Known rows, with every step that occurs
ribor > zotin: [ 0.102 -1.168  0.687  0.231  1.382  2.158 -0.367  1.403 -2.358  0.232
 -0.402 -1.179  2.483  2.085  2.435 -0.862 -1.470 -0.700 -1.792 -0.982]
bupar > ribor > felar: [-0.131 -0.633 -0.174  1.329  1.056  0.771 -0.529 -0.025 -2.821 -3.223
 -1.417  2.375  4.512 -1.768  4.909  2.515 -0.526 -2.629 -1.674  0.566]
kikot > pamub: [-0.721 -1.184 -0.143 -0.302  1.045  0.996 -0.890  0.912  0.764  5.466
 -0.906 -1.549 -2.819  1.182 -0.417  1.275 -1.309 -0.111 -0.108  0.409]
pamub > ditogo > ribor > felar: [ 2.230 -0.163  3.129 -3.819 -1.500 -2.213 -2.600 -4.152  1.431 -0.481
  0.449 -3.165  4.838  1.608  4.829 -0.745  1.705 -1.988 -2.446 -2.852]
felar > sidisi: [-3.092 -0.641 -1.175  0.707  0.513  0.252 -1.485 -0.006  2.276  1.366
 -2.184  3.614 -1.122  0.924  2.196  1.161 -2.075 -3.840 -1.399  2.109]
ditogo > ribor: [ 0.273 -0.922  0.659 -3.001 -1.918 -3.873  0.078 -2.404 -1.383 -2.031
 -3.379 -1.827  2.129 -0.753  1.383  0.664  0.614 -2.287 -1.467 -2.927]
ribor > zotin > sidisi: [-1.766 -0.630  0.070  1.053  0.215  1.017 -1.275  0.619 -1.494  2.370
 -0.381 -0.475  0.509  3.506  2.254 -0.437 -0.451 -1.763 -3.041  0.154]
lugod > sidisi > felar > pamub: [-0.010  2.929 -3.575  1.828  3.681  0.428 -5.563  0.947 -2.005  0.818
  0.738  2.703 -3.395  1.380  5.290  0.961  0.728 -2.605  2.825  0.743]
felar > pamub > ditogo > ribor > zotin: [-1.645 -2.703  1.894 -3.095  2.511 -1.289 -5.423 -2.074  1.417  0.707
  1.088 -3.462  1.585  4.056  3.246  1.004 -1.936 -1.955 -1.914 -2.442]
zotin > ribor: [-2.888  0.502  1.886 -0.133 -1.236 -0.615 -3.691  1.144 -4.435  0.710
 -1.177 -1.935  2.124 -0.165 -0.680  2.945 -2.150  1.318 -2.112  1.050]
lugod > sidisi: [ 0.029  2.146 -0.816  2.668  2.173  1.629 -2.386  0.696 -2.406  0.988
 -1.678  1.857 -2.758  1.140  2.010  0.330  2.004 -2.469  2.155  0.338]
lugod > sidisi > felar > pamub > ditogo: [ 0.424  3.111 -2.600  0.946  3.827  0.324 -6.653  0.366 -1.212  1.153
  1.630  1.732 -2.757  2.099  5.756  0.241  1.415 -2.474  2.729  0.423]
lugod > sidisi > felar > pamub > ditogo > ribor > zotin: [ 0.594  2.370 -2.130  0.001  3.624 -0.359 -6.733 -0.025 -2.448  0.601
  0.364  0.834 -1.116  2.523  7.024  0.181  1.122 -3.601  1.614 -0.898]
pamub > lugod > sidisi: [ 0.942 -0.096 -1.528  0.627 -0.157  0.129 -3.629  3.282  2.587  1.258
 -5.052  3.368 -0.605  0.713  4.182 -0.522  4.724 -1.729  3.903  1.644]
zotin > sidisi > felar > pamub: [-3.070  1.576 -3.676  0.263 -0.233 -2.772 -4.481 -0.799  1.523  2.835
  2.489  1.938 -3.471  2.234  3.014  1.267  0.330 -1.666 -0.973  2.200]
kikot > ribor > zotin > sidisi: [-2.297 -0.498  2.382  1.467 -0.176 -2.313 -3.017  0.408 -4.508  0.268
 -4.564 -2.714  2.684  1.184  1.973  0.030 -0.429 -2.506 -4.429  1.691]
bupar > ribor > zotin > sidisi: [-2.205 -1.200  0.088  1.219  1.743  0.233 -2.304  1.452 -3.845 -1.135
 -2.017  1.073  3.182  0.635  3.106  0.863  0.005 -2.923 -2.025  0.499]
ditogo > ribor > zotin > sidisi > felar > pamub: [-1.377 -1.050 -0.726 -2.707 -0.778 -3.708 -2.751 -1.862 -2.068 -0.364
 -2.288 -1.745  1.997  2.062  4.719  0.919 -0.566 -3.707 -3.298 -2.638]

Rows
[ 1.478  0.307  2.070 -4.327 -1.035 -3.230 -4.608 -2.875  0.541  0.637
  1.014 -3.626  3.951  2.794  4.867 -2.331  2.282 -2.142 -2.192 -2.651]
pamub > ditogo > ribor > zotin > sidisi > felar
[ 1.105 -0.408  2.755 -3.570 -1.307 -2.189 -3.092 -4.057  2.191  0.049
 -0.283 -1.885  4.456  1.943  5.570 -0.433  0.942 -3.263 -2.865 -2.137]
pamub > ditogo > ribor > felar > sidisi
[ 1.889  1.238 -3.205  0.007 -0.133 -0.819 -4.770  3.638  2.360  0.866
 -3.815  4.056 -0.353 -0.017  6.174 -0.910  5.002 -1.573  4.519  1.903]
pamub > lugod > sidisi > felar
[-0.544 -1.271 -1.599  1.526  0.957  2.029 -2.679 -0.057  2.130  0.679
 -1.162  2.808  0.914  2.020  7.613  3.524 -1.000 -2.573 -0.958  0.927]
ribor > felar > pamub > lugod > sidisi
[-1.793 -2.331  1.729 -3.124  2.067 -2.030 -5.352 -2.579  2.221  0.660
  1.304 -3.002  0.751  3.335  2.434  1.313 -1.418 -1.816 -1.343 -2.073]
felar > pamub > ditogo > ribor
[-3.247 -0.219  0.776  1.245 -0.265  0.901 -5.852  1.086 -3.195  1.160
 -2.134  0.240  2.584  1.329  4.881  5.422 -2.703 -0.684 -2.647  1.781]
zotin > ribor > felar > pamub > lugod > sidisi
[-2.692 -2.450  1.561 -2.694  1.991 -1.926 -5.917 -2.488  1.857  1.792
  1.127 -3.065  0.569  4.718  3.251  1.290 -1.481 -2.485 -2.549 -1.884]
felar > pamub > ditogo > ribor > zotin > sidisi
[-0.064 -1.559 -0.444 -1.667 -0.987 -2.302 -2.082 -2.485 -0.180 -1.498
 -4.304  0.346  2.583  0.729  6.884  3.086  0.133 -4.349 -1.871 -2.250]
ditogo > ribor > felar > pamub > lugod > sidisi
[-3.062 -0.291  2.262 -0.101 -0.391  0.565 -5.466 -0.677 -3.021  1.158
  0.640 -2.011  3.759  1.710  3.690  4.813 -3.901  0.215 -4.229  0.961]
zotin > ribor > felar > pamub > ditogo
[-0.425 -1.774  0.129 -2.180 -1.087 -2.542 -0.534 -3.734 -0.787 -1.964
 -2.500 -0.959  3.133  0.397  5.307  3.258 -1.648 -3.537 -3.379 -2.885]
ditogo > ribor > felar > pamub
[-3.626  0.363  1.089  1.101 -1.640  0.817 -3.627  0.065 -3.281  0.955
 -1.786  0.799  3.395  0.342  3.927  4.920 -4.094 -1.351 -4.549  2.215]
zotin > ribor > felar > sidisi
[-1.447  0.068 -0.938 -0.432  1.313  0.030 -4.548  0.235 -0.402  2.660
  2.188 -0.737  0.826  4.491  5.035 -0.733 -0.633 -1.756 -2.604  0.225]
ribor > zotin > sidisi > felar > pamub > ditogo
[ 0.744  0.686 -2.031 -3.310  2.144 -2.622 -6.137 -0.820  0.394 -0.341
  3.406 -1.155  1.778  1.886  6.585 -0.171 -1.095 -1.176 -0.243 -1.160]
sidisi > felar > pamub > ditogo > ribor > zotin
[-1.618 -0.905 -0.734  1.775  1.285  0.934 -1.309  0.029 -1.665 -2.582
 -2.362  4.081  3.969 -1.283  5.938  3.013 -1.491 -4.382 -2.331  1.558]
bupar > ribor > felar > sidisi
[ 0.276  0.361 -4.365 -1.925  1.288 -2.320 -5.390  1.868  2.642  0.034
  1.515  2.138 -0.262  0.235  5.915  0.566  0.035 -0.198  2.164  1.256]
sidisi > felar > pamub > lugod
